What can hang from each mark
k_357: k_320 k_549
k_968: k_320
k_273: k_84 k_320 k_382
k_382: k_320 k_549
k_549: k_84 k_320 k_382
k_141: k_320 k_357 k_382 k_968
k_320: k_273 k_357 k_382
k_84: k_273 k_320

Every row comes from one small tree of marks. The marks that hang from a mark follow it in brackets, in the order of their numbers. Every link used is in the known rows. Which tree was each row made from?
Known rows
k_84[k_273[k_382[k_549]] k_320[k_357]]: [-13 -60 -38   4 -16 -90  42 -29  49  45  -2   6  20   4  13   7   7 -35
  -8 -10 -12  -4   9 -21   4 -14   4  32 -17 -28 -18  10 -22]
k_357[k_320 k_549]: [-55 -40   4 -54 -35 -22  71 -32  -3  44  13  -9  23  33 -66  48 -20 -30
 -12  30  35 -19 -35  30  14  -6  -9   1   6  62  -5 -23 -18]
k_320[k_273 k_357 k_382[k_549]]: [ -7 -42 -33 -44 -40 -84  -7  -8  23  59  -1  -8  62  16 -16  12  21 -32
   7  40   1  25 -31 -52  39  21  24  -3 -44  46 -13 -12   9]
k_84[k_273[k_382] k_320]: [-13 -49 -24  14   8 -71  42 -24  25   6  16   4  -7  18  25  30 -10 -28
 -33  -3   3 -27  19 -24   7 -14  -9  33  22  -7  -3 -14 -37]
k_273[k_84]: [-62 -27 -38  -2 -12 -18  27 -27  -1  18   3 -19   0  25   9  52 -22 -46
 -11  35  31 -15  -1 -40  42   9   0  -3  16  54 -19   2 -14]
k_84[k_273[k_382[k_549]] k_320]: [-14 -58 -33  -3  -1 -72  52 -45  51  11  21   5  -1  17  17   6  -9 -39
   1   4  -5 -17   7 -16  17 -11   4  35   2 -22 -13  -2 -35]
k_357[k_549]: [-36 -33 -13 -42 -33 -28  48 -26  11  30  -7 -13  17  26 -43  39  -9 -32
 -20  42  34 -13 -29   9  37  -1   2  -1  15  54 -23 -14  -5]
k_382[k_320[k_273]]: [-32 -30   1   5 -11 -42  12 -35   5  18   3 -10  29  16  -4  40 -13 -37
   9  31  34 -24 -17 -24  23   5  23  18   4  21 -22 -43   3]
k_141[k_357 k_968]: [-46  16 -14  -2  -7 -36  56  -2  21 -20 -21  11  34  -5 -36   0 -40 -60
   1  36  69 -26  -1   3  41  11  18  16   1  48  -7 -46   5]
k_382[k_549[k_84[k_320[k_273 k_357]]]]: [-22 -54 -30 -14 -14 -85   9 -46   5  43 -23   0   8   0   5  38   3  -7
  43  13  33   6  15 -36  16 -10  20  16 -21  20 -34  -7 -21]
k_968[k_320]: [-45 -16  -1 -20 -23 -33  44 -11  21 -10 -15  -1  33  14 -10  29 -13 -47
 -23  23  26 -42 -46  -9   8  12  -1   6  15  45 -35 -27   9]
k_320[k_273[k_84] k_382[k_549]]: [-32 -58 -39 -33 -23 -53  -4 -35  16  35  30 -21  21  46  11  32   6 -41
  20  55   7  11 -16 -74  57  23  24 -11 -23  71   0 -10 -18]
k_141[k_320 k_382]: [-35   9  14 -10  -8 -52  36 -15  13  22 -21  27  20   8   0  27 -28 -68
 -18  65  45 -46 -18 -10  23  -5  44  12  13  84   4 -47  -4]
k_549[k_320[k_357]]: [-37 -10 -21  -7 -32 -26  27 -19   3  41 -37   5  50  -8 -24  31 -21 -25
 -40  11  33  -3 -30 -15  -8 -26  14  15 -24  34 -34  -9   8]
k_141[k_320]: [-44  -8   0   0 -21 -36  29 -24  18  19 -25   8  23  13  -1  34 -20 -48
  -6  45  35 -49 -13  -6  20   2  22  14  11  63 -18 -31   4]
k_84[k_273[k_382]]: [-15 -35 -14   3  -1 -50  49  -7  17   3  15  -2   8  11   2  34  -5 -49
 -51  20  17 -23   3 -25   9 -15  -9  26  20  -2   0 -24 -39]
k_141[k_382]: [-28   4 -14 -27  -2 -51  45  -4  -1  11   0  11  18  -1 -11  27 -32 -61
 -23  56  48 -13 -23 -21  46   1  19   7  16  60  -6 -32 -11]
k_84[k_273 k_320[k_382[k_549]]]: [-13 -51 -35 -33 -22 -72  26 -41  52  27  27  -3  18   9   8   0  -5 -32
  29   6 -18   0 -18 -34  39  12   2  35 -26  13  -9  -5  -8]
k_357[k_549[k_84 k_320 k_382]]: [-42 -25   6 -39   5  26  56 -80 -21  20 -11  -3  14  11 -38  30 -39 -24
 -12  35  64 -21 -48  -3 -14 -79  59  26 -19  56 -18 -51 -44]
k_320[k_273 k_357 k_382]: [ -7 -35 -22 -28 -35 -84 -17  11  -4  55  -5 -11  55  18  -9  34  19 -24
 -29  32   9  12 -19 -60  29  19  10  -7 -23  64  -3 -23   9]
k_968[k_320[k_273[k_382]]]: [-13 -43  11  -8  -3 -66  29  -4  10 -15   0   5  30  41   4  36   9 -38
 -51  34  20 -37 -26 -30  -9   0  15  -8  24  43 -11 -49 -21]
k_84[k_320]: [-33 -25 -37  -5  -4 -56  30 -32  13   9  -5  -1   3  11  11  29 -29 -21
   4  11  25 -18   0 -10  39  10  -5  12  18  37 -29  -4  -3]
k_357[k_549[k_84[k_273] k_320 k_382]]: [-27 -34  23 -27  -1  25  61 -72 -12  24  -1  -8   9  -6 -39  37 -25 -23
 -22  19  45 -26 -43 -10 -37 -89  47  47 -19  26  -7 -67 -58]
k_141[k_968[k_320[k_357[k_549] k_382]]]: [-49 -15   2 -65 -59 -56  48   3  39  25 -26 -10  76  41 -51  -2  16 -49
 -31  22  12 -31 -59  -8  17  21  17 -25 -24  83  -1 -27  28]
k_549[k_84[k_273 k_320[k_382]]]: [-19 -38 -21 -19   3 -56  22 -36   4   7  16  -3 -11   4  23  35 -10 -19
  10   3  12 -18  14 -56  20  -9  -7  41  -9  19   0 -20 -36]
k_273[k_84 k_382]: [-54 -41 -41   6   5 -32  33 -27   1   8  10  -9  -6  43  24  46 -16 -54
 -38  36  27 -22  14 -46  32  -5   5  -6  19  43  -3   5 -33]
k_84[k_273[k_320]]: [-25 -17 -19  16  -3 -36  29  -9  19  15  -6  12  18  14   8  36 -22 -38
 -14  12  29 -50 -17  -7   2  -7  -4  20  16   1  -1 -22 -10]
k_84[k_320[k_273[k_382] k_357[k_549]]]: [  -1  -76  -16   -7  -24 -100   13  -20    4   59  -13   -1   17   46
  -11   39   23   -1  -39   13    8   -2    9  -15    4  -16   17  -10
    9   38   -7   -9  -19]
k_84[k_273]: [-23 -23  -9  -6 -18 -33  40  -7  14  15   8 -13  15  -9 -14  44 -10 -40
 -24  19  20 -20 -11 -23  20  -1 -14  31  15  10 -13 -30 -16]

Which tree is each row?
[-10 -70 -13   0 -28 -79  44 -21  26  58  -7   0  11  25 -12  33  20 -15
 -46 -10 -11 -14   9  -7 -12 -25  -2  19   4   3  -6   2 -22] -> k_84[k_273[k_382] k_320[k_357[k_549]]]
[-43 -72  12 -13 -56 -46  13 -10   5  59 -22 -23  35  50 -26  67  37 -21
 -36  25   4 -23 -34 -33 -16   2  15 -24   0  79 -19 -22  -2] -> k_968[k_320[k_273[k_84] k_357[k_549]]]
[-44 -27 -25 -15 -17 -35  30 -26  -8  51 -47  13  18  32 -23  48  -8 -25
  -5  19  56 -36 -12   8  -3 -26  16  -6  -8  35 -17   2  -6] -> k_273[k_320[k_357[k_549[k_84]]]]
[-10 -43 -23   9 -19 -93  -3  -7  -2  48 -21  -3  25  10   7  45   6   0
  -8   6  14  -1   8 -32  15   8   4   1   3  34 -23 -13   4] -> k_84[k_320[k_273 k_357]]
[-20 -50  12 -21  -7  -5  65 -57  -2  14  -2   6  -8  24 -30  48  -6 -25
 -51  19  38 -27  -8 -13 -36 -78  16  41  -3  10  -1 -36 -66] -> k_357[k_549[k_84[k_273[k_382]] k_320]]
[-29 -48 -29  -6 -20 -66  39 -43  25  43 -17  -1   4 -20   5  31   0 -23
  35 -14  16  -6  15 -29   2 -19  -2  45 -26 -24 -34   2 -27] -> k_382[k_549[k_84[k_273 k_320[k_357]]]]
[-57   5  -1 -39 -15 -38  61  -3  16   1  14  12  51  19 -49  -4 -42 -59
   4  30  53 -19 -22   0  31  17  15  14 -33  74  29 -53  -4] -> k_141[k_357[k_320[k_382]] k_968]
[-18 -51  29 -28 -32 -48  28 -15   3  50 -21 -14  66  24 -38  29  22 -24
 -36  26  11 -25 -71  -8 -30 -21  49 -11  -9  66 -19 -64  -1] -> k_968[k_320[k_273 k_357[k_549[k_382]]]]
[-26 -11   4 -37 -41 -80  14  22  22   9 -19  -7  79  28 -19   6  19 -37
 -27  27  15 -29 -40 -46  12  31  20 -25 -20  74   9 -54  21] -> k_141[k_968[k_320[k_273 k_357 k_382]]]
[-42 -38   8 -35 -56 -45  46  -5  23  45 -38  -7  52  23 -49  31  19 -35
 -36  14  12 -30 -57   9  -8   2   6  -8  -4  55 -40 -15  19] -> k_968[k_320[k_357[k_549]]]
[-14 -24  -5   1  -6 -28   5 -30 -15  51 -20  -1  61  -6 -17  25 -15 -14
 -38  21  33   2 -44 -35 -27 -52  58  13 -31  45 -13 -57 -12] -> k_549[k_320[k_273 k_357] k_382]
[-54 -37 -58  37   6 -50  11 -14   7  39 -23  12  16  57  38  39 -12 -47
 -40  14  25 -39   8 -34   1 -11  18 -21  -1  28   5  28  -8] -> k_273[k_84 k_320[k_357] k_382]
[-54 -27 -55  -1   3 -33   0 -25  10  24   7   4  14  60  38  34 -23 -47
  -3  33  19 -37 -17 -50  38  14  16 -19  -9  71  14  14   0] -> k_273[k_84 k_320[k_382]]
[-45 -50  -1  10 -38 -53   3   1   0  39 -24 -19  36  28   6  59  23 -27
 -32  19   7 -25 -22 -53 -12  11   9 -16   1  64 -21 -20  -1] -> k_968[k_320[k_273[k_84] k_357]]
[-34 -43   1 -59 -61 -57  29  -3  26  50 -21 -10  65  39 -40  17  26 -38
 -39  19  -7 -17 -68 -16   3  12  11 -15 -28  76 -22 -11  26] -> k_968[k_320[k_357[k_549] k_382]]
[-18 -68  -4 -13   3 -50  57 -53   4  14   8   0 -32  29   0  48   2 -19
 -19   6  23 -32  26 -13  -6 -45  -2  34  21   3  -2 -19 -60] -> k_357[k_549[k_84[k_273[k_382] k_320]]]
[-23 -60  12 -71 -41 -51  29 -20  -9  54  35 -13  38  57 -60  49   7 -16
 -15  44  16  -1 -41 -14  17   6   4  -8 -12  91  24 -47 -21] -> k_357[k_320[k_273 k_382] k_549]
[-15 -48  -6 -47 -49 -86   3  -4  37  41 -10  -2  75  25 -15   6  32 -39
  -1  29 -10  -2 -63 -47   8  25  28  -9 -44  55 -22 -26  18] -> k_968[k_320[k_273 k_357 k_382[k_549]]]
[-15 -44 -29 -48 -27 -74  -2 -22   1  46  -8 -10  38  11 -10  26  18 -31
  23  41  27  20 -12 -65  27   2  25   4 -46  44 -15 -19 -14] -> k_320[k_273 k_357 k_382[k_549[k_84]]]
[-25 -35  -7   1 -13 -29  38 -20  17  71 -19   2  47  15 -25  21  -5 -33
 -26   4  16 -39 -47  10 -28 -41  37  12 -14  14   7 -34  -9] -> k_84[k_273[k_320[k_357[k_549[k_382]]]]]
[-48 -55 -12 -30 -19 -42   7 -22 -19  43  44 -22  20  55  -5  65  -4 -28
  -8  38  13  -6 -15 -61  19  15   1  -9 -14  94  30 -30 -32] -> k_357[k_320[k_273[k_84] k_382]]
[-17 -17  28 -12  -4 -65  44   3 -17  29  14  31  31   6 -48  37 -31 -46
 -14  52  59  -5 -24  -7  -2 -14  32  23  -7  78  24 -81 -27] -> k_141[k_357[k_320[k_273]] k_382]
[-12 -28  19  -8 -10 -37  54 -30  13  -2 -17  22  40  41 -63   9 -18 -33
 -44  46  63 -20 -10   7 -12 -50  55   9  -5  63  19 -70 -29] -> k_141[k_357[k_549[k_320[k_273[k_382]]]] k_968]
[-33  11  28 -20  -1 -63  65  10  -6   2  10  28  39   4 -58  16 -41 -58
  -4  55  82 -19 -12   3  11  -5  37  10  -3  83  44 -99 -29] -> k_141[k_357[k_320[k_273]] k_382 k_968]
[-22  12  32  -3 -12 -78  43 -16  45   7 -25  45  45   5 -34 -12 -28 -81
  34  83  68 -37 -13  -3  28  -4  86  17 -14  86  26 -94 -10] -> k_141[k_320[k_273] k_357 k_382[k_549] k_968]
